What can hang from each mark:
sapo: bena
bena: momun sapo
zigum: raliz
lizan: bavok momun
raliz: momun sapo zigum
momun: bavok lizan raliz zupu
bavok: bena momun raliz sapo

Every row comes from one small tree of marks. The marks that hang from a mark follow it in brackets, in alphabetical order. Every link used is in the known rows. Which tree was each row made from?
Known rows:
lizan(momun(bavok zupu)): [ 2.767,  1.140, -0.517, -0.614, -1.542,  1.135, -2.448, -2.271, -0.776,
 -0.970, -2.082,  4.415,  2.361,  1.306, -3.654, -5.448, -1.628, -2.745,
  4.744, -0.273, -3.148, -4.484, -3.374,  0.558, -1.435]
momun(lizan raliz): [ 1.073,  2.576, -0.823, -2.514, -1.325,  0.293,  0.499, -1.654, -1.195,
 -2.070, -1.785,  2.816,  3.187, -1.403, -1.680, -3.809,  2.025, -4.692,
  3.329, -1.263, -0.832, -3.129, -1.944,  1.138,  2.663]
momun(bavok lizan): [ 2.032,  1.205,  0.536, -1.768, -2.079,  0.911, -2.221, -1.567, -1.029,
 -2.042, -1.703,  3.697,  2.739,  0.176, -2.341, -4.513,  0.309, -4.437,
  4.037, -1.225, -2.039, -2.866, -3.378,  2.122,  1.260]
bena(momun(lizan raliz)): [ 2.459,  2.932,  0.313, -2.722, -0.380, -0.382,  0.753, -1.085, -2.178,
 -1.236, -1.492,  1.744,  3.156, -0.563, -1.265, -3.812,  1.852, -5.054,
  2.442, -1.125, -1.142, -5.009, -1.685,  0.749,  0.796]
momun(bavok raliz(zigum)): [-0.834,  2.863,  2.473, -1.710,  0.019,  1.383, -1.536,  0.140,  0.532,
 -4.193,  0.008,  4.194,  2.531,  1.070, -3.083, -4.688,  0.737, -2.668,
  4.784, -0.243, -0.616, -3.612, -2.516,  2.848,  0.386]
sapo(bena(momun(bavok lizan))): [ 5.184,  1.380,  1.835, -1.702, -1.053,  0.888, -0.632, -0.166, -2.207,
 -1.038, -1.668,  1.688,  2.694,  1.303, -2.422, -5.156, -0.021, -5.049,
  1.687, -0.350, -1.353, -5.578, -2.283,  0.994, -1.259]
raliz(momun zigum): [ 2.640,  3.369,  2.203, -1.216,  0.474,  0.928, -0.617, -0.941, -0.141,
 -2.715,  0.871,  4.289,  1.356,  0.593, -3.402, -5.391, -2.949, -4.211,
  2.785,  2.199, -1.500, -1.861, -0.810,  1.957, -0.743]
momun(lizan(bavok) raliz(sapo) zupu): [ 3.702,  3.181, -2.597, -3.024, -0.540,  1.621, -0.610, -1.164, -0.665,
 -2.651, -3.613,  1.828,  3.816,  0.003, -3.046, -4.840, -1.669, -4.046,
  4.824, -3.244, -0.667, -3.808, -5.064, -0.585,  1.801]
sapo(bena): [ 3.141,  1.711,  0.477, -0.835, -1.297,  0.815,  1.270, -0.596, -1.069,
 -1.747, -2.432,  2.823,  1.016, -0.048, -2.548, -4.231,  0.037, -4.019,
  1.326,  2.124, -1.202, -2.492, -1.393,  1.862, -0.342]
bavok(sapo): [ 1.718,  1.540, -1.457,  0.137, -1.426,  0.969,  0.766, -0.657, -1.104,
 -1.872, -2.826,  3.313,  2.086, -0.512, -1.970, -3.189, -1.307, -3.309,
  1.879,  1.527, -2.157, -1.649, -3.969,  1.554,  0.405]
raliz(momun sapo zigum): [ 4.018,  3.508,  1.497, -1.825,  0.867,  1.919,  0.205, -0.576,  0.696,
 -4.149,  0.273,  3.922,  1.423,  1.405, -4.436, -5.576, -3.882, -3.936,
  2.331,  1.634, -1.181, -2.578, -2.220,  1.055, -0.703]
sapo(bena(momun(lizan raliz))): [ 4.049,  2.766,  0.592, -2.490, -0.468,  0.150,  2.247, -0.287, -2.515,
 -1.052, -1.815,  0.957,  3.046, -0.274, -1.774, -4.501,  1.557, -5.279,
  0.912, -0.469, -0.285, -5.972, -0.870, -0.070,  0.052]
zigum(raliz): [ 0.605,  2.488, -0.306, -0.813, -0.913,  0.068,  0.555, -0.937, -0.375,
 -2.411, -2.316,  4.800,  3.517, -1.127, -1.192, -2.764,  1.559, -3.380,
  3.079,  0.245, -2.421, -1.308, -2.579,  2.165,  1.012]
lizan(bavok momun(raliz(zigum) zupu)): [ 1.570,  3.274,  0.123, -1.357,  1.179,  1.754, -2.024, -0.604, -0.124,
 -2.301, -1.018,  3.126,  2.904,  0.708, -3.299, -5.968, -2.036, -3.423,
  5.447, -0.447, -0.692, -4.216, -3.111,  0.012, -0.079]
lizan(bavok(raliz sapo) momun): [ 3.090,  1.576, -2.654,  1.109,  0.354,  2.735, -1.220,  1.457, -2.419,
 -2.174, -2.482,  2.897,  5.252,  0.076, -2.839, -4.814, -2.002, -3.648,
  3.155,  0.892, -2.974, -1.628, -5.576, -1.809,  1.396]
lizan(momun(raliz(zigum))): [ 0.353,  2.925,  1.178, -1.461,  0.635,  1.359, -0.152, -0.768,  0.056,
 -3.118,  0.232,  3.699,  2.270,  0.060, -2.989, -5.068,  0.760, -3.751,
  3.526,  0.864, -0.368, -4.219, -1.333,  0.627,  0.793]
sapo(bena(momun)): [ 4.484,  2.107,  1.637, -0.952, -0.462,  0.108,  1.516, -0.011, -1.994,
 -0.959, -1.883,  1.694,  0.900,  0.791, -2.162, -4.292,  0.080, -4.284,
  0.297,  2.287, -1.509, -4.394, -1.012,  1.470, -2.237]
bena(momun(raliz zupu) sapo): [ 3.193,  3.475, -0.817, -1.765, -0.883, -1.222,  2.423, -1.430, -2.051,
 -0.354, -2.888,  3.417,  2.656, -0.430, -2.486, -2.842, -0.269, -1.931,
  2.027, -2.310, -2.307, -6.180, -2.881,  0.305, -1.915]
sapo(bena(momun(bavok raliz(zigum) zupu))): [ 3.158,  3.190,  2.072, -1.423,  0.821,  1.505, -0.119,  0.092, -0.790,
 -1.946, -0.695,  2.911,  2.311,  2.516, -3.778, -5.640, -1.610, -2.506,
  3.293,  0.053, -0.286, -6.934, -1.880,  1.409, -3.474]
bavok(momun(lizan) sapo(bena)): [ 4.080,  1.367, -2.649, -0.560, -0.576,  2.102,  0.783,  0.649, -2.822,
 -0.649, -3.265,  1.712,  3.544,  0.230, -3.672, -4.382, -2.952, -4.916,
  0.594,  1.905, -0.551, -4.327, -2.255, -0.939, -0.049]
bena(momun(bavok lizan)): [ 3.359,  1.586,  1.623, -2.040, -1.078,  0.407, -2.097, -0.815, -1.917,
 -1.266, -1.244,  2.419,  2.744,  1.016, -1.935, -4.451,  0.251, -4.809,
  3.079, -1.138, -2.241, -4.619, -3.113,  1.656, -0.637]
raliz(sapo(bena(momun(lizan zupu)))): [ 7.777,  2.263, -1.696, -2.099, -0.762,  1.499,  1.824, -1.637, -1.787,
 -0.516, -3.256,  1.399,  1.919,  1.183, -3.437, -5.207, -2.891, -4.696,
  1.053, -0.525, -0.782, -5.906, -2.991, -0.820, -2.363]
momun(raliz zupu): [ 0.981,  2.951, -1.534, -1.622, -1.131,  0.015,  0.650, -2.222, -0.744,
 -1.415, -2.713,  3.808,  2.215, -0.463, -2.406, -3.836,  0.131, -2.486,
  4.110, -0.405, -1.709, -3.391, -2.191,  1.489,  0.031]
lizan(bavok(bena(momun(zupu)))): [ 3.844,  1.672, -0.194, -0.661,  0.434,  1.518, -1.738,  0.288, -2.215,
 -1.014, -3.528,  0.420,  2.003,  2.844, -2.007, -3.918, -2.508, -3.338,
  3.021,  0.966, -1.307, -4.465, -4.368,  1.283, -3.447]

Which tree is each row?
[ 5.927,  3.501, -1.037, -2.402,  0.213,  2.266, -0.292, -2.427,  0.005,
 -2.401, -0.388,  4.095,  2.358,  1.089, -4.673, -6.309, -5.677, -4.508,
  3.582, -0.613, -0.853, -3.489, -2.863, -0.344, -0.943] -> raliz(momun(lizan zupu) sapo zigum)
[ 0.727,  3.054,  1.821, -2.254,  0.355,  2.331, -0.903,  0.317,  1.234,
 -5.450, -0.550,  3.773,  2.579,  1.802, -4.232, -4.761, -0.210, -2.268,
  4.260, -0.804, -0.256, -4.283, -3.961,  2.015,  0.424] -> momun(bavok raliz(sapo zigum))
[ 3.019,  1.672, -1.743, -0.641, -1.070,  1.717, -1.258,  0.015, -1.875,
 -1.650, -3.280,  1.797,  3.645, -0.762, -1.463, -4.128, -2.371, -5.291,
  3.114, -0.765, -1.350, -1.433, -5.596,  0.378,  2.099] -> momun(lizan(bavok(sapo)))
[ 4.452,  3.359, -1.982, -2.661,  0.057,  2.818,  1.993, -1.280,  0.096,
 -2.891, -1.944,  2.932,  2.710,  0.664, -4.395, -5.686, -2.377, -3.999,
  2.927, -1.180,  1.456, -5.252, -2.691, -0.577, -0.214] -> momun(lizan raliz(sapo(bena) zigum) zupu)
[ 5.916,  2.083,  1.300, -1.774, -0.048,  0.905, -0.487,  0.604, -2.536,
 -0.716, -2.305,  0.131,  2.650,  0.600, -1.600, -5.127, -1.063, -6.250,
  1.465,  0.087, -0.824, -4.087, -2.625,  0.343, -0.403] -> sapo(bena(momun(lizan(bavok))))
[ 4.726,  3.596, -2.069, -1.455, -0.243,  0.838,  1.212, -1.854, -0.068,
 -2.564, -2.518,  5.177,  4.397,  0.196, -3.533, -4.293, -3.449, -2.681,
  3.104, -0.690, -2.962, -2.945, -3.244, -0.365, -0.757] -> zigum(raliz(momun(zupu) sapo))
[ 3.125,  2.683, -2.524, -2.010, -0.564,  1.254,  1.015, -2.072, -0.136,
 -2.411, -2.900,  3.278,  2.743,  0.430, -4.042, -4.983, -0.925, -2.508,
  3.544, -0.960, -1.520, -5.553, -3.297, -1.259, -0.038] -> lizan(momun(raliz(sapo) zupu))
[ 1.234,  3.061, -0.926, -2.491,  0.541,  1.142,  0.460,  0.592, -0.719,
 -3.529, -2.494,  2.273,  2.744,  1.146, -4.468, -3.713,  0.095, -2.731,
  2.450,  0.944, -0.816, -5.214, -2.101,  0.070,  0.475] -> bavok(momun(raliz(sapo)))
[ 1.324,  1.303, -0.002, -0.784,  0.914,  2.517, -2.826,  2.239, -1.877,
 -2.538, -3.308,  0.410,  2.666,  2.863, -3.357, -3.763, -1.397, -3.680,
  2.859,  2.691, -0.547, -3.518, -3.150,  1.092, -1.117] -> lizan(bavok(bena momun))
[ 2.582,  0.968, -0.604, -1.460, -0.678,  2.509, -2.071,  0.054, -1.720,
 -2.516, -3.192,  0.756,  3.048,  1.126, -1.672, -3.974, -0.505, -5.260,
  3.367, -0.193, -0.189, -2.278, -4.373,  1.213,  0.988] -> momun(lizan(bavok(bena)))
[ 5.380,  3.581, -1.011, -1.828,  1.136,  3.312, -0.096, -0.308, -0.860,
 -3.995,  0.771,  4.324,  4.372,  0.738, -4.704, -6.036, -3.258, -4.832,
  3.077,  0.013, -1.058, -2.001, -2.832, -1.143,  0.832] -> bavok(raliz(momun(lizan) sapo zigum))
[ 2.828,  3.315,  0.564, -2.514,  0.210,  0.227,  1.617, -0.016, -0.723,
 -3.054, -2.081,  1.744,  2.168,  0.896, -2.725, -3.540,  1.024, -3.097,
  1.635, -0.183, -1.350, -5.485, -2.748,  0.613, -0.456] -> bena(momun(raliz(sapo)))
[ 3.560,  3.309,  1.684, -2.357,  0.831,  1.187,  1.424,  0.167, -1.556,
 -1.883, -0.004,  1.512,  2.570,  0.532, -2.326, -5.166,  0.401, -5.359,
  1.389,  0.104,  1.008, -5.855, -0.583,  0.539, -0.574] -> sapo(bena(momun(lizan raliz(zigum))))
[ 6.465,  3.460, -1.886, -1.339, -0.277,  1.332,  2.673, -1.054, -0.408,
 -2.353, -2.869,  4.497,  4.314,  0.473, -4.104, -4.998, -3.978, -2.904,
  1.782,  0.023, -2.118, -3.828, -2.336, -1.027, -1.336] -> zigum(raliz(momun(zupu) sapo(bena)))
[ 3.027,  2.199, -1.725,  1.080,  0.607,  3.547,  1.825,  1.573, -1.394,
 -2.895, -1.052,  4.087,  3.558,  0.464, -3.737, -4.777, -2.498, -3.203,
  1.448,  2.894, -0.579, -1.611, -3.464, -0.010, -0.638] -> bavok(raliz(zigum) sapo(bena))
[ 3.785,  2.115, -1.642, -0.335,  0.812,  4.353, -2.108, -0.463, -0.006,
 -3.627, -0.603,  5.481,  3.911,  2.690, -5.807, -6.398, -3.209, -1.879,
  5.164, -0.354, -2.074, -4.219, -4.987, -1.104, -1.729] -> lizan(momun(bavok(raliz(sapo zigum)) zupu))
[ 4.264,  3.897, -0.855, -3.039,  0.897,  1.770,  0.609, -1.423, -0.500,
 -2.252, -1.041,  2.397,  2.563,  1.246, -3.391, -4.976, -2.246, -3.990,
  3.342, -1.753,  0.276, -6.272, -3.254, -0.190, -1.331] -> bena(momun(lizan raliz(sapo zigum) zupu))
[ 2.174,  2.168, -3.914, -2.134, -0.660,  1.522,  0.961, -0.636, -2.796,
 -0.855, -3.992,  2.550,  4.700,  0.783, -4.117, -2.856, -1.184, -2.563,
  2.483, -2.032,  0.043, -7.263, -2.853, -1.362, -0.985] -> bavok(bena(sapo) momun(lizan raliz zupu))
[ 4.317,  3.035, -1.120, -1.609,  0.691,  2.840,  1.908, -0.890,  0.444,
 -3.094, -1.601,  3.123,  2.246,  1.447, -5.137, -6.213, -2.447, -2.880,
  2.557,  0.301,  0.553, -6.432, -2.221, -1.491, -1.328] -> lizan(momun(raliz(sapo(bena) zigum) zupu))
[ 4.432,  1.719, -0.574, -0.726, -1.679,  1.409, -0.318, -1.144, -1.594,
 -1.866, -2.784,  4.335,  3.632,  2.071, -4.555, -4.289, -4.096, -1.352,
  2.706, -1.425, -2.696, -5.388, -3.954,  0.366, -2.843] -> raliz(momun(bavok(bena(sapo)) zupu))
[ 7.391,  2.899, -1.810, -0.650,  1.052,  2.633,  0.422,  1.563, -2.303,
 -1.903, -3.388,  1.392,  3.732,  2.287, -4.043, -5.489, -3.170, -3.117,
  2.202,  0.410, -1.874, -4.179, -4.800, -1.450, -2.673] -> lizan(bavok(raliz(sapo(bena(momun(zupu))))))
[ 3.750,  2.422, -0.923, -1.213, -0.739,  1.444,  2.806,  0.125,  0.017,
 -3.555, -3.297,  3.713,  3.510, -0.036, -2.831, -3.659,  0.085, -3.256,
  1.148,  0.389, -1.111, -3.033, -3.045,  0.485,  0.330] -> zigum(raliz(sapo(bena)))
[ 3.754,  1.480, -1.494,  0.402, -0.065,  4.448, -0.532,  1.378, -1.773,
 -3.000, -0.705,  4.207,  5.170,  0.986, -4.003, -5.616, -2.659, -3.941,
  2.827,  0.185, -0.463, -2.861, -4.582, -0.308,  0.248] -> momun(bavok(raliz(zigum) sapo(bena)) lizan)
[ 6.063,  3.013,  0.493, -1.199,  0.923,  2.219,  1.442, -0.510, -0.289,
 -2.013, -1.572,  2.302,  0.439,  2.615, -4.278, -5.411, -4.035, -3.291,
  1.325,  1.671, -0.160, -5.510, -2.668,  0.601, -4.360] -> raliz(sapo(bena(momun(zupu))) zigum)
[ 5.563,  3.057,  0.572, -0.693,  1.861,  3.223,  1.865,  1.733, -1.155,
 -3.432, -0.491,  2.663,  2.493,  2.298, -4.384, -5.320, -1.549, -3.511,
  0.792,  2.222, -0.437, -4.172, -2.731, -0.183, -2.572] -> bavok(raliz(sapo(bena(momun)) zigum))
[ 2.729,  0.383, -1.577,  0.737, -0.143,  3.263, -1.287,  1.176, -1.848,
 -2.597, -3.726,  0.883,  3.753,  1.702, -2.468, -4.152, -2.620, -3.731,
  2.204,  1.570, -1.123, -3.670, -5.738, -0.819, -0.090] -> lizan(bavok(bena sapo) momun)
[ 3.777,  2.246, -3.365, -1.734,  0.647,  2.925, -0.757,  0.660, -2.231,
 -2.670, -2.276,  3.028,  4.538,  0.974, -4.783, -4.430, -0.998, -4.158,
  2.728,  0.445, -1.453, -3.272, -3.215, -1.509,  0.914] -> bavok(momun(lizan) raliz(sapo))
[ 2.359,  0.745,  0.184, -0.492, -0.092,  2.411, -2.152,  0.623, -1.398,
 -2.665, -2.823,  1.028,  2.750,  1.838, -2.461, -4.597, -0.645, -4.233,
  2.989,  1.464, -1.068, -3.447, -3.833,  0.114, -0.198] -> lizan(bavok(bena) momun)
[ 6.755,  2.477, -0.785, -1.342, -0.481,  1.207,  2.097, -0.930, -1.238,
 -1.091, -3.407,  1.808,  1.020,  1.879, -3.707, -4.792, -2.930, -3.236,
  0.809,  1.056, -1.478, -5.588, -2.921,  0.031, -3.720] -> raliz(sapo(bena(momun(zupu))))
[ 0.930,  3.537,  0.689, -2.280,  0.603,  1.836,  0.984, -0.310,  1.067,
 -4.881, -0.767,  3.342,  1.721,  0.681, -3.609, -4.284,  0.009, -2.985,
  3.078,  0.236,  0.344, -3.490, -2.846,  1.596,  0.701] -> momun(raliz(sapo zigum))
[ 3.083,  0.921, -4.040,  0.471, -0.068,  4.247, -1.073,  1.703, -3.072,
 -2.726, -3.647,  1.462,  6.046,  0.860, -2.224, -3.726, -1.947, -4.304,
  2.994, -0.090, -0.854, -1.496, -6.599, -1.037,  1.480] -> momun(lizan(bavok(bena raliz sapo)))
[ 5.104,  2.691, -1.659, -1.880, -1.234,  0.360, -0.350, -3.361, -1.731,
 -0.243, -1.481,  3.839,  2.852, -0.396, -2.975, -5.406, -3.703, -4.814,
  3.603, -0.512, -2.532, -2.837, -1.706,  0.152, -0.176] -> raliz(momun(lizan zupu))
[ 3.522,  1.266, -3.742, -1.306, -0.988,  1.914,  0.053, -1.053, -2.793,
 -0.201, -4.194,  2.928,  3.445,  1.224, -4.192, -3.023, -2.921, -2.974,
  2.093, -0.964, -0.613, -6.022, -3.345, -0.815, -2.122] -> bavok(bena(sapo) momun(lizan zupu))
[ 5.923,  3.320,  1.702, -1.584,  0.766,  2.506,  1.527,  0.135,  0.393,
 -3.996, -0.055,  3.206,  1.350,  1.684, -5.051, -6.231, -4.496, -4.069,
  0.898,  2.451, -0.298, -3.510, -1.280,  0.365, -1.408] -> raliz(momun sapo(bena) zigum)
[ 4.741,  2.559,  0.545,  0.017,  1.061,  2.810, -0.985,  0.971, -1.746,
 -1.622, -0.296,  3.966,  3.219,  3.074, -4.402, -5.962, -2.671, -2.362,
  3.404,  1.096, -1.586, -4.828, -2.933,  0.604, -4.350] -> sapo(bena(momun(bavok(raliz(zigum)) zupu)))
[ 3.828,  0.948, -3.907, -0.504, -1.853,  2.951, -0.566, -0.833, -2.728,
 -1.697, -3.472,  4.730,  5.706,  1.195, -3.973, -3.669, -1.339, -1.911,
  3.837, -3.187, -1.903, -4.494, -5.866, -0.685, -1.068] -> momun(bavok(bena(sapo) raliz) lizan zupu)
[ 2.303,  2.506, -1.109, -1.087,  0.565,  1.170, -3.075,  0.294, -1.665,
 -0.772, -3.241,  2.202,  2.221,  1.445, -3.669, -4.600, -3.460, -3.385,
  4.509,  1.339, -2.083, -3.035, -3.036,  0.871, -1.548] -> lizan(bavok(momun(zupu)))
[ 2.716,  0.666, -2.274, -0.312, -0.882,  3.124, -1.257,  0.753, -2.117,
 -2.395, -4.039,  0.619,  4.078,  0.861, -1.617, -3.566, -2.456, -4.825,
  2.513, -0.026, -0.242, -2.403, -6.162,  0.256,  1.027] -> momun(lizan(bavok(bena sapo)))
[ 4.568,  2.346,  0.150, -1.905, -1.513, -0.701,  1.256, -1.372, -2.524,
 -0.240, -2.099,  2.862,  2.537, -0.999, -1.652, -3.083,  0.017, -4.606,
  0.854, -2.006, -2.074, -4.830, -3.027,  0.557, -0.617] -> bena(momun(lizan) sapo)
[ 2.112,  2.741, -0.186, -1.878,  0.378,  2.775, -1.338, -1.096,  1.053,
 -3.919, -0.997,  4.411,  3.087,  2.317, -5.252, -6.194, -2.043, -1.895,
  5.095, -1.379, -0.795, -6.391, -4.103, -0.370, -0.994] -> lizan(momun(bavok raliz(sapo zigum) zupu))
[ 2.222,  1.889, -1.964, -0.209, -1.092,  2.050, -1.866, -0.993, -1.467,
 -1.860, -2.056,  5.328,  3.739,  1.077, -3.700, -4.662, -0.934, -1.798,
  5.333, -0.353, -3.454, -2.160, -4.046,  1.198, -0.919] -> momun(bavok(raliz) zupu)
